Each row was made from one small tree. The marks that hang from a mark follow it in brackets, in alphabetical order. Every link used is in the known rows. Write each row's tree.
Known rows
N[W[E[B[L]] G J]]: [-1.597  0.194 -1.117  2.994 -1.426 -1.673  0.223  0.708  2.546 -0.904
  1.311 -2.155  0.894  1.429  3.375 -2.076 -2.540 -4.173 -3.209 -0.243
 -3.878  0.498]
H[U[E[B[L] G[W[N]]]]]: [ 0.635  2.516  1.084  1.024  1.483 -0.437  0.279 -0.308  3.372  0.305
 -0.169 -1.574  1.573  1.399  0.545  0.598 -2.809 -1.201 -1.818 -1.478
 -3.026  0.936]
H[U[E[B G]]]: [ 1.789  2.122  0.791 -0.103  1.319 -1.057 -1.738  1.379  2.900 -1.234
  0.740 -2.141  1.242  1.356 -0.593  0.699 -4.052 -1.740  0.561 -1.048
 -3.192  0.420]
U[E[G] H]: [ 2.295  1.854  1.452 -0.223  0.012 -1.303 -3.281  3.393  2.347 -1.222
  0.879 -1.908  1.738  0.663 -0.023  1.977 -4.051 -4.063 -0.239 -0.578
  0.264  1.714]
U[E[W[G]]]: [ 0.477  1.515 -1.394 -0.243  0.732 -1.506 -3.634  2.416  2.240 -2.074
  1.108 -1.682  0.269 -0.209 -0.437  0.824 -3.222 -4.322 -0.364 -0.806
 -2.197  2.342]
H[U[E[B W[G J N]]]]: [-0.589 -0.624 -0.685  4.391 -2.665 -4.201 -3.211 -0.075  3.518 -3.092
  0.236 -0.408  0.173  0.502  1.900  1.207 -1.537 -1.710 -0.541 -2.328
 -4.870  4.742]
E[B]: [ 0.532  3.657 -0.362 -0.946  1.794 -1.022 -1.919  2.636  2.629 -0.245
  2.588 -3.226  0.805  0.443 -1.775 -0.784 -4.070 -3.575 -0.999 -0.549
 -1.617 -2.088]
E[B[L] G[W[J N]]]: [-1.371  2.720  0.400  2.102  0.173 -2.033 -0.956 -1.169  2.356  0.448
  0.916 -1.909  0.536  0.362  0.774  0.481 -2.797 -1.402 -3.482 -1.637
 -1.929 -0.782]
W[E[B] G]: [-0.413  1.381 -0.595  0.740 -0.800 -1.943 -0.952  1.785  2.237 -1.770
  2.074 -2.194  1.368  0.539  0.307 -0.498 -2.802 -3.330 -1.399 -0.458
 -3.744 -0.624]
U[E[B G[W]] H]: [ 1.849  3.111  1.641 -0.039  0.039 -1.702 -3.022  1.219  3.457 -1.286
  0.560 -2.002  1.491  0.626  0.591  2.439 -3.695 -1.682 -0.639 -0.483
 -1.559 -0.015]
W[E[B[L]] G J N]: [-1.557 -0.358 -0.398  4.304 -2.808 -3.502  0.122  0.532  2.106 -1.095
  1.871 -0.995  1.297  1.060  2.639  0.065 -1.186 -3.023 -3.715 -1.541
 -3.483  1.402]
H[U[E[W]]]: [ 1.120  2.144 -0.845 -1.359  2.110 -0.454 -2.650  2.699  3.559 -1.189
  0.221 -2.584  1.218  1.031 -1.650 -0.090 -4.677 -4.373  1.466 -1.026
 -2.520  3.333]
U[E[B G W] H]: [ 3.097  2.770  1.535  0.394  0.318 -3.079 -4.244  1.707  2.453 -2.755
  1.383 -1.576  1.319  0.700  0.155  3.549 -3.259 -1.253  1.058 -1.639
 -1.852  1.085]
N[G[E] W]: [-1.688  2.342 -1.324 -2.463  2.196  2.247  0.208  4.848  3.397  1.272
  0.614 -4.101  0.998 -0.429  1.119 -3.438 -5.674 -5.109 -2.148  1.006
 -1.578 -2.375]
N[G W]: [-0.613  2.496 -1.113 -1.928  2.220  1.534 -0.016  4.309  2.867 -0.087
  1.663 -3.380  0.700 -0.397  0.989 -3.881 -4.965 -6.177 -1.955  0.447
 -0.806 -1.631]
N[G[E[B W[J]]]]: [-1.507  2.179 -0.714 -0.210  0.459 -1.939 -1.868  2.363  3.720 -0.425
  1.420 -3.087  0.326  0.141  1.106  0.752 -4.617 -1.293 -1.202 -1.018
 -3.513 -1.965]
H[U[E[B G[N]]]]: [ 2.099  2.797  0.791  0.655  1.528 -0.015 -0.659  0.404  2.074  0.040
  0.091 -2.687  1.413  0.880 -0.594  0.951 -4.361 -1.662 -1.007 -1.506
 -3.780 -0.295]
U[E[B] H]: [ 2.552  2.252  1.077  0.501 -0.586 -1.964 -2.895  3.691  3.575 -1.117
  2.229 -2.108  1.560  1.241  0.183  1.851 -3.337 -3.453 -0.450 -0.335
 -1.166  0.637]
U[E]: [ 1.063  2.300 -0.744 -1.543  1.464 -0.455 -2.333  4.157  2.671 -0.125
  1.860 -2.655  0.890  0.566 -1.319 -0.037 -4.462 -5.267 -0.355 -0.049
 -0.961  0.691]
U[E[B G[N W[J]]] H]: [ 1.314  2.623  1.482  2.568 -1.634 -2.265 -2.698 -0.605  3.065 -0.177
 -0.333 -2.108  0.946  0.415  1.598  3.087 -3.905 -1.412 -2.502 -1.280
 -2.502  0.460]
H[U[E]]: [ 0.903  1.708 -0.407 -1.044  1.630  0.220 -1.597  3.376  3.625 -0.057
  0.484 -2.727  1.322  1.333 -1.296 -1.022 -4.724 -5.088  0.279 -0.353
 -1.721  2.390]
B[L]: [ 0.147  3.359 -0.498 -1.687  3.331  1.007 -0.343  3.193  2.388  1.395
  2.020 -3.534  1.151  1.092 -1.937 -1.347 -4.421 -5.785 -2.373 -0.423
  0.271 -1.032]
L[B]: [-0.216  3.990 -0.798 -3.351  2.916  0.580 -0.615  2.876  1.233  0.214
  2.572 -2.421 -0.516 -0.160 -3.479 -1.173 -5.301 -5.453 -1.372 -0.903
  0.243 -1.661]

Write each row's tree
[ 2.016  3.164  1.848  0.040  1.036 -0.697 -1.405  0.958  3.337  0.053
  0.841 -2.129  1.695  1.552  0.740  2.522 -3.428 -1.771 -2.165 -0.727
 -0.802 -0.580] => U[E[B[L] G[W]] H]
[-0.556  0.848  0.532  2.931 -2.197 -4.253 -1.559  0.455  1.394 -1.881
  1.491 -1.025  1.525  0.484  1.390  0.814 -2.616 -1.523 -0.987 -1.628
 -3.709  0.850] => W[E[B G] J N]
[-0.962  3.286 -0.360  1.192  0.220 -0.473  1.287 -0.460  2.875  1.765
  0.653 -3.305  1.461  1.380  0.690 -0.181 -4.041 -2.799 -4.086 -0.924
 -3.722 -1.195] => G[N W[E[B[L]] J]]
[ 2.933  2.851  0.837  0.203  1.266 -1.936 -2.281  2.746  3.447 -0.988
  1.964 -2.374  1.539  1.837  0.107  2.913 -2.907 -2.837 -0.599 -1.315
 -1.249  1.200] => U[E[B[L] W] H]
[ 0.740  1.813  1.403  1.688 -1.946 -3.310 -3.743  0.385  3.792 -1.296
  0.358 -1.700  0.850  0.999  1.573  2.874 -3.550 -1.396 -0.958 -0.806
 -1.906  1.204] => U[E[B G[W[J]]] H]
[-0.069  4.131 -0.514 -1.401  3.397  0.042 -1.158  2.266  3.067  1.144
  1.529 -3.849  1.013  1.044 -1.526  0.527 -4.311 -1.785 -1.254 -0.860
 -2.606 -2.337] => G[E[B[L] W]]
[-0.914  1.244 -0.048  0.311  0.195 -1.037 -2.384  0.095  3.874 -0.343
 -1.390 -2.028  0.738  1.139  0.211  0.180 -4.995 -3.211 -0.301 -0.727
 -2.642  2.983] => H[U[E[G[W[J]]]]]
[ 1.864  2.703  0.559 -0.475  1.224 -1.761 -2.587  2.041  1.932 -1.065
  1.979 -2.040  0.678  0.552 -0.533  1.694 -3.777 -1.891 -0.048 -0.670
 -2.346 -1.177] => U[E[B G]]
[ 0.063  3.178  0.035  2.233  1.541  0.083  0.168 -0.513  1.304  1.160
  0.738 -3.357  0.375  0.573  1.338 -1.192 -4.111 -3.066 -3.924 -1.219
 -2.555 -2.207] => E[B[L] G[N[W[J]]]]
[ 0.330  5.156  0.429 -0.576  2.522  0.421 -0.928 -0.825  1.811  1.011
  0.488 -3.532  0.907 -0.633 -1.529  0.025 -4.748 -1.652 -2.675 -1.130
 -2.731 -3.472] => E[B G[N W]]
[-0.046  3.001 -0.234  2.144  0.579 -0.839 -1.590 -0.363  1.403  0.032
  0.586 -3.215  0.238 -0.251  1.007 -1.269 -4.497 -2.738 -2.617 -1.185
 -3.120 -1.633] => E[B G[N[W[J]]]]
[ 2.231  2.960  1.058  0.734  2.430  0.899  1.016  0.294  2.000  1.116
  0.274 -2.755  1.582  1.898 -0.432  1.036 -3.989 -1.823 -2.339 -1.658
 -3.100 -0.854] => H[U[E[B[L] G[N]]]]
[ 0.121  2.257  0.449  2.038 -0.875 -2.412 -0.883 -0.134  0.917 -0.519
  0.908 -2.408  1.382  0.689  0.505  0.859 -4.122 -1.898 -1.998 -1.560
 -4.147 -1.019] => W[E[B G[N]] J]
[ 3.141  2.826  1.643  0.550  1.348 -2.139 -2.491  1.587  2.354 -1.687
  1.456 -1.743  1.509  1.680  0.348  3.675 -2.955 -1.515 -0.403 -1.685
 -1.224  0.677] => U[E[B[L] G W] H]
[ 1.467  2.049 -0.015 -0.250  1.154 -0.757 -1.438  2.592  3.829 -0.577
  1.220 -2.509  1.269  1.609 -0.834 -0.183 -3.982 -3.066  0.283 -0.597
 -3.144  0.852] => H[U[E[B]]]
[ 3.477  3.392  1.627  1.054  0.436 -1.944 -3.184  0.830  1.702 -1.591
  0.684 -2.263  1.473  0.194 -0.068  3.611 -3.572 -1.262 -0.580 -1.973
 -2.587  0.421] => U[E[B G[N] W] H]
[-0.366  2.250 -0.764  2.224  0.116 -0.268  1.378  0.811  1.981  1.124
  1.148 -3.414  1.354  1.428  2.071 -1.877 -3.933 -4.160 -3.553 -0.616
 -3.896 -0.753] => G[N[W[E[B[L]] J]]]
[ 2.542  2.097  0.835  1.784 -1.068 -3.653 -3.690  2.798  3.347 -2.321
  1.795 -1.260  1.516  0.313  0.580  2.607 -2.098 -2.227  0.240 -1.660
 -2.043  2.908] => U[E[B W[N]] H]
